Known rows, with every step that occurs
r-k-j-y-q: .20	.04	.01	-.67	-.20	.19	-.17	.08	.34	-.06	.20	-.12	-.14	.09	.29	-.29	.04	.10	-.17	-.14	-.40	.41
u-y-q: .09	.04	-.19	-.18	.10	.00	-.13	-.04	-.05	.13	.11	-.19	-.03	.11	-.18	-.11	.05	.05	-.25	-.17	-.34	.41
c-u-y: .23	.13	-.28	-.04	.02	-.06	-.03	-.02	.32	.12	.05	.04	.06	.37	-.46	-.11	.08	.09	.08	.01	-.06	.21
q-y-n-k-j: -.16	.00	.06	-.28	-.48	.14	-.06	.13	.45	-.32	.15	.19	.11	.06	.18	-.32	.01	-.08	-.04	-.16	-.13	.10
n-y-q: .11	.04	.02	-.28	-.11	.14	-.13	-.03	.14	-.04	.12	-.25	-.07	.18	.06	-.38	.24	.00	-.13	-.12	-.35	.42
k-n-y: .14	-.01	.03	-.37	-.44	.11	-.05	.02	.49	-.20	.10	.07	-.08	.13	-.01	-.48	.38	.14	.18	.01	-.14	.25
y-n-k-j: -.13	-.02	.01	-.39	-.35	.12	-.04	.14	.39	-.30	.15	.20	.13	.07	.17	-.34	.00	-.09	.03	-.18	-.08	.10
k-r: .03	.02	-.14	-.16	.27	.02	.09	.22	-.13	.11	.04	-.05	.03	-.04	-.33	-.09	.28	-.15	.01	-.15	-.08	.11
y-n-k-q: -.50	-.04	-.02	-.34	-.05	.08	-.02	.11	.26	-.09	-.01	.30	.11	.18	.05	-.40	.10	-.24	-.02	-.26	-.06	.29
r-k-j-y-n: .12	.05	-.04	-.56	-.59	.10	-.14	-.08	.31	-.34	.10	-.01	-.19	.21	.32	-.27	.14	.01	.06	.08	-.09	.17
n-k: -.25	.02	-.09	-.15	-.08	-.01	-.04	.22	.08	.07	.11	.07	.24	.10	.04	-.29	.05	-.15	-.03	-.27	-.07	.18
q-y-n-k: -.35	.06	-.03	.07	-.48	.00	-.12	.07	.12	-.12	.09	-.06	.15	.20	.13	-.27	.11	-.18	-.16	-.16	-.09	.16
q-y: .00	.06	.08	.12	-.40	.04	.04	.01	.14	-.07	.08	.10	-.05	-.01	.08	-.12	.16	.03	-.13	-.01	-.24	.19
j-y: .08	.00	-.05	-.58	-.31	.03	-.05	.05	.24	.02	.12	-.05	-.07	.23	.29	-.22	.08	.01	.11	-.06	-.16	.23
u-y-n-k: -.30	.03	-.21	-.07	-.26	-.08	-.16	.07	.03	-.04	.07	-.06	.18	.25	-.08	-.23	.06	-.18	-.09	-.19	-.03	.18
k-q: -.22	-.05	.00	-.42	.15	.08	.10	.08	.23	-.02	-.01	.41	.00	.05	-.02	-.32	.13	-.10	.08	-.18	-.11	.30
r-k-q-y: -.11	.04	.11	-.11	-.27	.13	.03	.10	.35	-.09	.03	.44	-.14	-.06	.02	-.22	.19	.01	-.18	-.06	-.26	.31
c-u: .28	.22	-.09	-.02	-.05	.07	.07	.01	.47	.01	.08	.00	.09	.37	-.13	-.29	.17	.12	.23	.06	-.04	.15
n-k-j-y: -.05	-.05	.01	-.76	-.44	.14	-.09	.20	.54	-.11	.19	.07	.05	.21	.36	-.34	-.04	-.05	.08	-.18	-.17	.20
c-u-k-r: .13	.10	-.08	.01	.25	.14	.11	.29	.03	.12	.23	-.11	.05	.17	-.36	-.09	.39	-.23	.07	.13	-.09	.16
q-y-n: -.04	.08	.01	.13	-.59	.00	-.07	-.19	.03	-.29	.04	-.09	-.12	.15	.15	-.14	.23	-.04	-.10	.11	-.13	.14
j-y-n: .01	.04	-.08	-.37	-.52	.01	-.13	-.16	.11	-.23	.06	-.20	-.13	.31	.30	-.22	.17	-.05	.08	.07	-.07	.18

Rows
-.20	.05	.05	.01	-.52	.05	-.05	-.17	.15	-.29	.00	.07	-.12	.16	.13	-.22	.22	-.09	-.10	.04	-.14	.21 -> k-q-y-n
-.11	.06	.03	-.04	-.50	.07	-.08	-.12	.18	-.29	.00	.15	-.18	.11	.11	-.22	.26	-.05	-.13	.07	-.14	.23 -> r-k-q-y-n
.13	.04	.02	-.32	-.24	.16	-.15	-.02	.32	-.09	.14	-.22	-.08	.12	.07	-.43	.28	.13	-.12	-.10	-.36	.43 -> k-n-y-q
-.31	.04	-.11	-.09	-.29	-.02	-.11	.08	.04	-.10	.09	-.06	.18	.21	.11	-.30	.10	-.19	-.04	-.19	-.02	.15 -> y-n-k
.11	.13	-.24	.01	-.30	-.06	-.11	-.22	.16	-.14	.02	-.14	-.05	.41	-.22	-.15	.17	.01	.05	.12	.00	.16 -> c-u-y-n
-.22	.01	.13	-.04	-.30	.10	.07	.04	.30	-.08	.03	.32	-.06	.02	.05	-.22	.16	-.05	-.14	-.10	-.26	.28 -> k-q-y
.05	.01	-.03	-.51	-.60	.08	-.13	-.13	.28	-.34	.10	-.10	-.13	.27	.34	-.26	.11	-.04	.10	.06	-.08	.15 -> k-j-y-n
-.49	-.05	-.09	-.33	-.05	.05	-.05	.10	.26	-.05	.00	.29	.11	.22	-.08	-.36	.08	-.24	-.05	-.28	-.06	.32 -> u-y-n-k-q
-.25	.03	-.15	-.22	-.04	.03	-.06	.26	.00	.06	.08	-.22	.13	.16	-.18	-.20	.23	-.31	-.08	-.23	-.05	.12 -> j-y-n-k-r
.13	.03	.05	-.28	-.23	.20	-.14	.02	.27	-.09	.23	-.22	-.10	.14	.08	-.40	.33	.07	-.12	.00	-.38	.46 -> u-k-n-y-q
.31	.06	-.11	-.39	-.21	.06	-.03	.13	.41	-.13	.11	.35	-.13	-.22	.01	-.27	.26	.36	.05	.03	-.12	.22 -> r-k-n
.18	.13	-.19	-.10	.08	.04	-.13	-.05	.18	.14	.11	-.24	.01	.28	-.26	-.17	.06	.11	-.18	-.10	-.30	.40 -> c-u-y-q
-.28	.04	-.12	.00	-.07	.03	-.04	.24	-.04	.02	.06	-.17	.13	.08	-.25	-.17	.26	-.30	-.16	-.21	-.08	.10 -> q-y-n-k-r
-.31	.03	-.10	-.28	-.44	.01	-.17	.08	.16	-.09	.11	-.13	.15	.31	.24	-.33	.07	-.19	-.04	-.18	-.05	.19 -> j-y-n-k
.20	.04	.06	-.26	-.45	.20	-.04	.08	.60	-.20	.22	.03	-.07	.27	-.03	-.48	.45	.09	.23	.20	-.15	.29 -> c-u-k-n-y
.00	.01	.01	-.60	-.24	.17	-.18	.10	.35	-.03	.21	-.22	.01	.17	.32	-.33	-.02	.01	-.18	-.24	-.38	.39 -> n-k-j-y-q
-.13	.02	.07	-.24	.12	.21	.11	.16	.38	.00	.17	.35	.01	.26	-.04	-.31	.25	-.17	.13	.09	-.12	.36 -> c-u-k-q
.16	-.05	.10	-.37	-.14	.22	.09	.20	.28	-.23	.31	.29	-.02	-.02	.14	-.20	.13	-.07	.12	.12	-.16	.17 -> u-k-j
-.44	.02	-.09	-.27	-.05	.07	-.04	.09	.42	-.04	.00	.26	.15	.34	-.13	-.39	.09	-.20	-.01	-.24	-.04	.31 -> c-u-y-n-k-q
.22	.06	.00	-.38	-.22	.18	-.16	.02	.34	-.09	.14	-.13	-.14	.06	.04	-.43	.30	.17	-.15	-.08	-.36	.45 -> r-k-n-y-q
-.25	.03	-.17	-.09	.07	.01	-.02	.25	-.09	.05	.05	-.16	.15	.09	-.27	-.18	.26	-.30	-.09	-.23	-.03	.10 -> y-n-k-r
